Every row comes from one small tree of marks. The marks that hang from a mark follow it in brackets, in the order of their numbers. Every link used is in the known rows. Which tree was each row made from?
Known rows
q_33(q_858(q_50(q_733 q_946) q_179)): [ 2.14 -0.33  2.72  1.78 -0.63 -0.50 -2.23  0.83 -2.43  0.38  2.37 -1.56
  0.63 -1.95  0.19 -0.92 -0.67 -1.77 -2.54  1.27 -2.34  1.02 -0.52]
q_50(q_35 q_858 q_946(q_33)): [ 0.65  0.53  2.62 -0.50 -3.45 -0.50 -1.14 -0.09 -0.09  0.98  0.28  1.63
 -1.25  0.47 -0.82 -3.43 -1.14 -0.10  0.74  0.52 -2.83 -1.33  1.85]
q_858(q_33 q_179): [-0.52 -0.76  0.32 -1.21 -1.59  0.67 -1.14  0.75 -1.24  1.02  1.00 -2.09
  0.25  0.36  0.98 -2.77  0.39 -0.65 -0.20  0.98  0.63  1.08  0.80]
q_837(q_50(q_35)): [-1.01 -1.22  1.98 -0.84 -0.91  2.77  0.04 -1.86 -0.83  0.55 -1.83 -1.87
 -0.68 -0.07 -0.49 -1.68 -1.10  1.58 -0.69 -1.21 -2.24 -0.58  0.65]
q_50(q_35 q_946(q_33)): [-0.65  0.76  1.42 -0.48 -2.67  0.39 -1.47  1.13  0.17  1.04 -1.17  1.63
 -1.12 -0.11 -0.35 -2.32  0.06  0.05 -0.89 -0.07 -3.30 -0.40  1.52]
q_837(q_50(q_35 q_858(q_33) q_946)): [ 1.06  0.48  4.43 -1.17 -3.03  1.07  0.61 -0.81 -1.34  0.96 -1.31 -2.00
 -2.60 -0.84 -1.59 -3.50 -1.43  1.81  0.74 -1.90 -0.28 -1.61  2.18]
q_33(q_858(q_50 q_179)): [ 0.28 -2.76  0.46  1.20 -1.05  0.66 -1.32 -0.12 -0.97  1.32  3.56 -2.18
  2.29 -0.54  1.08 -1.61  0.24 -1.52 -1.98  2.24 -2.18  1.23 -1.11]
q_50(q_35 q_858(q_179) q_946(q_33)): [ 1.00  0.23  2.83  0.21 -2.82 -1.08 -2.21 -0.24 -0.28  0.63  1.52  1.00
 -1.46 -0.57 -0.23 -3.23 -1.05 -1.46 -0.30  1.23 -3.75 -0.75  1.58]
q_837(q_50): [-2.36 -1.88  0.57 -0.92 -0.08  2.90 -1.29 -0.95 -0.19  0.30 -1.11 -2.17
 -0.57  0.35 -0.18 -1.73 -0.92  2.12 -0.99 -0.45 -0.16 -0.07 -0.43]
q_33(q_50(q_35 q_733 q_858)): [ 2.79  1.39  5.52 -0.09 -1.51 -1.02 -0.84 -1.55 -2.14  1.35  0.09 -0.40
  1.29  1.24 -0.35 -2.60 -2.45 -0.46  2.29  1.39 -1.37 -0.19  1.80]
q_858(q_33 q_50 q_179): [-0.13 -1.74 -0.30  0.35 -2.00  0.07 -0.63  0.39 -1.75  0.70  1.13 -2.99
  0.25 -0.91  0.89 -2.31  0.42 -1.84 -0.81  1.32 -0.65  1.47 -0.45]
q_946(q_33): [-1.92 -0.83 -1.18 -1.14 -1.71  1.43 -2.46  0.71  0.78  0.78  0.61  0.43
 -0.08  1.55  0.52 -2.35  0.13  0.61 -0.34  1.29 -1.04  0.66 -0.33]
q_50(q_35 q_733(q_179) q_946(q_33)): [ 1.87  1.95  3.11  0.12 -2.07  0.96 -1.54  2.27 -2.00  0.26 -2.05 -0.05
 -1.99  0.52 -0.52 -1.75 -1.94 -0.81 -1.23  0.00 -4.32 -0.60  1.40]
q_35(q_50(q_858(q_179))): [-0.64 -1.10  1.19 -1.03 -1.17  0.38 -0.96 -1.05 -0.63  0.62  1.14 -0.44
  0.13  1.28  0.29 -2.88 -2.36  0.62  1.04  2.34  0.57 -1.44  0.98]
q_33(q_50): [-2.02 -0.31  1.20 -0.55 -0.61  0.37 -1.88  0.59 -0.54  1.15  0.04 -0.21
  2.41  1.01  0.77 -2.16  0.13  0.32  0.20  1.45 -0.04  0.67  0.68]
q_837(q_50(q_35 q_733 q_946)): [ 0.80  1.04  4.27 -0.22 -0.36  1.84 -0.99 -0.79 -1.89 -0.16 -3.39 -1.15
 -2.26 -1.28 -1.48 -1.07 -2.15  1.24 -1.33 -1.61 -2.17 -0.52  1.12]
q_946(q_33(q_50(q_35 q_733) q_858)): [ 2.57  0.77  3.17 -0.51 -1.95  0.70 -1.90  0.69 -0.40  2.26  1.01  0.73
  1.38  2.12  0.81 -2.23  0.58  0.43  0.44  1.41 -4.23  0.65  0.74]
q_837(q_50(q_35 q_946)): [-1.21 -0.30  2.89 -0.40 -0.99  2.18 -0.24 -0.73 -0.99  0.34 -2.87 -1.19
 -1.48 -1.68 -1.16 -1.68 -1.15  1.68 -1.48 -1.72 -2.47 -1.12  1.37]
q_837(q_50(q_35 q_858(q_33 q_179))): [ 1.54 -1.51  3.49 -0.84 -2.67  1.36  0.21 -1.94 -1.77  0.99  0.32 -3.51
 -2.04 -0.46 -0.09 -3.60 -1.28  0.55  0.64 -0.34 -1.45 -0.50  1.30]
q_33(q_50(q_35 q_858 q_946)): [ 1.05  1.62  5.01 -0.03 -2.35 -1.49 -0.93 -0.22 -1.34  1.45 -0.16  0.73
  1.22 -0.38 -0.96 -3.19 -1.46 -0.37  1.07  0.68 -2.06 -1.21  2.78]
q_837(q_50(q_733 q_858)): [ 0.93 -0.90  3.13 -0.70 -0.66  1.41 -1.52 -2.19 -1.27 -0.23  0.45 -2.36
 -1.63  0.93 -1.08 -2.57 -3.27  1.73  0.82  0.36  0.68 -0.20 -0.54]
q_50(q_858(q_33 q_179)): [ 0.76 -0.92  1.54 -1.06 -2.70 -0.27 -1.16 -0.72 -1.18  0.92  2.54 -2.08
  0.02  0.48  0.56 -3.83 -0.90 -0.85  1.36  1.58  1.22  0.34  0.85]
q_35(q_50): [-2.17 -0.48 -0.12 -1.64 -0.50  2.11 -0.42 -0.08 -0.05  0.96 -1.40  0.18
  0.59  1.81  0.22 -1.68 -1.11  2.00  0.56  0.72  1.17 -1.31  0.84]

Which tree is each row?
[ 2.55  1.79  3.44  0.50 -2.47 -0.55  0.40  0.52 -3.71  0.72 -2.44 -1.20
 -1.10 -1.45 -0.85 -1.95 -0.76 -1.62 -0.38 -0.94 -1.78  0.28  1.71]	q_858(q_33 q_50(q_35 q_733 q_946))
[ 1.51 -0.98  3.24  0.01 -2.20 -0.54 -0.47 -2.19 -1.35  0.99  1.82 -1.00
  0.89  0.09  0.22 -2.88 -2.00 -1.71  0.90  1.51 -2.14 -0.41  1.45]	q_50(q_35 q_858(q_179))
[-0.62  0.34  2.64 -0.31  0.17  1.95 -2.29 -0.30 -1.48 -0.66 -2.44 -1.42
 -1.92 -1.11 -1.18 -1.12 -2.28  1.98 -1.48 -1.17 -0.40 -0.18  0.07]	q_837(q_50(q_733 q_946))
[-0.48 -0.53  0.70  0.94 -2.00 -0.78 -1.23  1.65 -2.17  0.32  0.33 -2.12
 -0.51 -2.24  0.21 -2.33  0.61 -1.88 -1.93  0.76 -0.69  0.65  0.28]	q_858(q_33 q_50(q_946) q_179)
[ 1.61  2.12  4.09 -0.12 -1.02  0.03 -0.72 -0.31 -2.31  0.37 -2.61  0.17
 -0.27 -0.39 -1.14 -1.34 -1.74 -0.46 -0.37 -0.74 -1.82 -0.03  2.05]	q_50(q_35 q_733 q_946)
[-0.70  0.84  3.65 -0.20 -2.01 -1.24 -1.97  0.73 -0.79  0.89  0.50  0.47
  1.37 -0.06 -0.65 -3.05 -1.21  0.47  0.84  1.52  0.15 -0.45  1.64]	q_33(q_50(q_858 q_946))
[ 3.32  0.91  4.62 -0.60 -2.18 -0.33 -0.03 -2.56 -1.95  0.90  0.22 -0.88
  0.34  1.28 -0.81 -2.81 -3.24 -0.76  2.00  0.52 -0.98 -0.36  1.44]	q_50(q_35 q_733 q_858)
[-1.70 -0.63 -0.86  0.83 -2.31 -0.14 -2.29  1.56 -0.24  0.22  0.19  0.87
 -0.93 -0.75 -0.14 -1.96  0.42 -0.62 -2.03  0.95 -2.44  0.16 -0.59]	q_858(q_50(q_946(q_33)))
[ 0.29 -0.88  1.99 -0.38  0.07  3.58 -1.35  0.42 -2.28 -0.50 -1.70 -3.88
 -1.36  0.93 -0.42 -1.23 -2.92  1.12 -1.45 -0.18 -0.86 -0.20 -0.62]	q_837(q_50(q_733(q_179)))
[ 2.13  0.50  3.42  2.28 -0.88 -1.32 -1.33 -0.34 -3.48 -0.03 -1.12 -1.01
 -0.32 -2.78 -0.39 -0.76 -1.58 -3.24 -2.20  0.63 -3.85  0.57  0.78]	q_858(q_50(q_35 q_733 q_946) q_179)
[ 0.67  1.38  2.59 -1.38 -1.09  0.23 -1.78  1.07 -2.07  1.25 -0.74 -1.17
  0.62  1.42  0.50 -2.59 -0.05  0.58  1.16  0.57  1.35  1.30  1.01]	q_858(q_33(q_50(q_733)))
[ 1.48 -0.27  2.87  1.21 -2.07  0.27  0.14  0.42 -1.75  1.70  0.62 -0.48
  1.77 -1.45 -0.61 -1.29  0.08 -0.76 -1.47 -0.30 -3.42 -0.54  1.06]	q_33(q_858(q_50(q_35 q_946)))
[ 0.32  2.29  3.64 -0.79 -2.74 -0.32 -0.45  1.77 -1.67  1.86 -2.51 -0.11
  0.56 -0.48 -0.35 -2.83  0.90  0.22  0.44 -0.61 -1.18 -0.12  2.99]	q_858(q_33(q_50(q_35 q_946)))
[ 0.23 -0.56  2.33  1.84 -1.47 -1.12 -0.50 -0.44 -2.39  0.41 -0.73 -0.83
  0.39 -2.81  0.09 -1.14 -0.48 -2.69 -2.27  0.76 -4.13  0.15  0.88]	q_858(q_50(q_35 q_946) q_179)
[ 2.73 -1.21  0.41  0.86 -2.05  1.80 -1.95  2.20 -1.29  0.73  2.29 -1.86
  0.54  1.62  0.85 -1.60 -0.83 -1.27 -1.71  1.85 -3.51  0.41 -1.73]	q_946(q_33(q_858(q_50(q_733(q_179)))))
[ 0.03 -0.46  2.73  0.07 -1.56 -0.88 -2.32 -0.23 -1.15  0.16  1.71 -0.58
  0.25 -0.85 -0.62 -3.03 -1.99 -1.18 -0.47  1.61 -0.22 -0.35  1.13]	q_50(q_858(q_179) q_946)
[ 2.74 -0.07  2.91  1.53 -1.17  0.59  0.37  0.13 -3.69  0.19 -1.29 -2.97
  0.57  0.08 -0.09 -1.05 -2.48 -2.27 -1.09  0.62 -3.55 -0.07 -0.04]	q_858(q_50(q_35 q_733(q_179)))
[ 1.99  2.13  5.18  0.43 -1.22 -0.74 -2.39  2.03 -2.70  0.11 -0.14 -1.27
  0.67  0.57 -0.99 -2.70 -3.14 -0.58  0.25  1.26 -0.50 -0.69  1.44]	q_33(q_50(q_733(q_179) q_858 q_946))
[ 2.01  1.13  4.27 -0.40 -3.36 -1.23 -0.30 -0.21 -2.17  1.07  0.73 -1.19
 -0.80 -0.99 -0.58 -3.71 -1.01 -1.34  0.62  0.08 -1.10 -0.84  2.76]	q_50(q_35 q_858(q_33 q_179) q_946)
[-1.57 -1.26 -0.93  1.28 -1.84 -0.83 -3.15  1.76 -0.43 -0.11  1.29  0.02
 -0.98 -1.80  0.47 -1.92  0.53 -1.94 -2.85  1.82 -3.68  0.75 -0.91]	q_858(q_50(q_946(q_33)) q_179)
[-0.02  1.82  1.02 -0.98 -1.39  2.13 -2.27  3.39 -1.19 -0.15 -2.68  0.52
 -2.72  1.43 -0.14 -1.59 -2.16  1.10 -1.51  0.62 -1.65 -1.81  0.92]	q_35(q_50(q_733(q_179) q_946(q_33)))
[ 1.78  1.35  3.95 -0.05 -1.52 -1.23 -2.00 -0.58 -1.69 -0.08  0.41 -0.03
 -0.24  0.36 -1.50 -2.53 -3.17  0.15  0.64  0.60  1.03 -0.38  1.24]	q_50(q_733 q_858 q_946)
[ 1.43  0.65  2.44  0.48 -1.84 -1.28 -3.87  0.46 -0.88 -0.26  1.90  0.62
 -2.01 -0.20 -0.42 -3.06 -2.00 -1.25 -0.32  2.11 -1.62  0.31  0.32]	q_50(q_733 q_858(q_179) q_946(q_33))
[ 0.01  2.06  3.37  0.05 -0.48 -0.65 -2.67  1.26 -1.68  0.39 -1.69  0.20
  0.82 -0.11 -0.59 -1.56 -0.98  0.33 -0.69  0.79 -0.22  0.83  1.29]	q_33(q_50(q_733 q_946))
[ 1.48 -0.96  2.77  1.74 -1.78 -0.43 -0.69  0.39 -1.97  1.35  1.72 -0.88
  1.45 -2.38  0.37 -1.24  0.01 -2.19 -2.42  0.64 -4.48  0.22  0.89]	q_33(q_858(q_50(q_35 q_946) q_179))
[-0.78  0.07  1.22 -0.89 -3.03 -0.43 -2.54  0.58  0.56  0.42  1.51  1.34
 -0.98  0.61 -0.92 -3.39 -1.15  0.32  0.40  1.09 -0.77 -0.77  0.87]	q_50(q_858 q_946(q_33))
[-0.41  1.32  1.17 -0.54 -1.33  0.31 -3.17  1.19 -0.34  0.05 -0.93  1.21
 -1.64  0.52 -0.57 -1.97 -0.87  0.20 -0.91  0.58 -1.30  0.61  0.57]	q_50(q_733 q_946(q_33))
[ 2.53  0.84  3.46  0.02 -1.41  1.38 -0.45  0.36 -2.92  0.43 -1.62 -2.23
  0.62  1.17 -0.10 -1.49 -3.00 -1.10 -0.28  0.25 -2.20 -0.36  1.16]	q_50(q_35 q_733(q_179))
[-0.23 -0.97  2.65  0.02 -1.15 -1.14 -2.61 -0.42 -0.61  0.94  2.61 -0.76
  1.94  0.45  0.69 -3.13 -0.96 -0.93  0.62  2.89 -0.55  0.33  0.58]	q_33(q_50(q_858(q_179)))
[ 1.21 -0.44  1.72  0.09 -1.01  0.33 -4.07  1.48 -0.05  1.39  3.27 -0.01
  1.22  1.58  1.78 -2.00  0.84 -0.43 -1.01  3.12 -3.34  1.86 -0.42]	q_946(q_33(q_50(q_733) q_858(q_179)))
[ 0.68  1.24  1.18 -1.67 -1.51  1.92 -2.20  2.09  0.47  1.25 -0.15  1.97
 -1.32  1.60 -0.10 -1.52 -0.34  2.51 -0.79  0.36 -1.33 -1.38  0.86]	q_35(q_50(q_733 q_946(q_33(q_858))))
[ 0.69  0.08  2.62 -0.47 -3.01 -0.55 -1.60 -0.37  0.34  1.80  1.30  1.14
  0.53  1.72  0.28 -3.64 -0.34  0.11  1.79  2.03 -3.12 -0.56  1.43]	q_946(q_33(q_50(q_35 q_858)))
[-1.04  0.66  1.99 -0.43 -1.57 -0.55 -2.29  2.74 -1.45  1.11 -0.48 -0.98
  0.48 -1.21  0.78 -2.64  1.07 -0.49 -0.97  0.95 -0.30  0.83  1.92]	q_858(q_33(q_50(q_946)) q_179)
[ 0.74 -0.76  1.83 -0.09 -2.25  0.55 -2.37  1.23  0.50  2.44  2.40  0.40
  1.86  1.02  1.83 -2.48  2.07 -0.64 -0.70  2.38 -5.62  0.66  0.82]	q_946(q_33(q_50(q_35) q_858(q_179)))
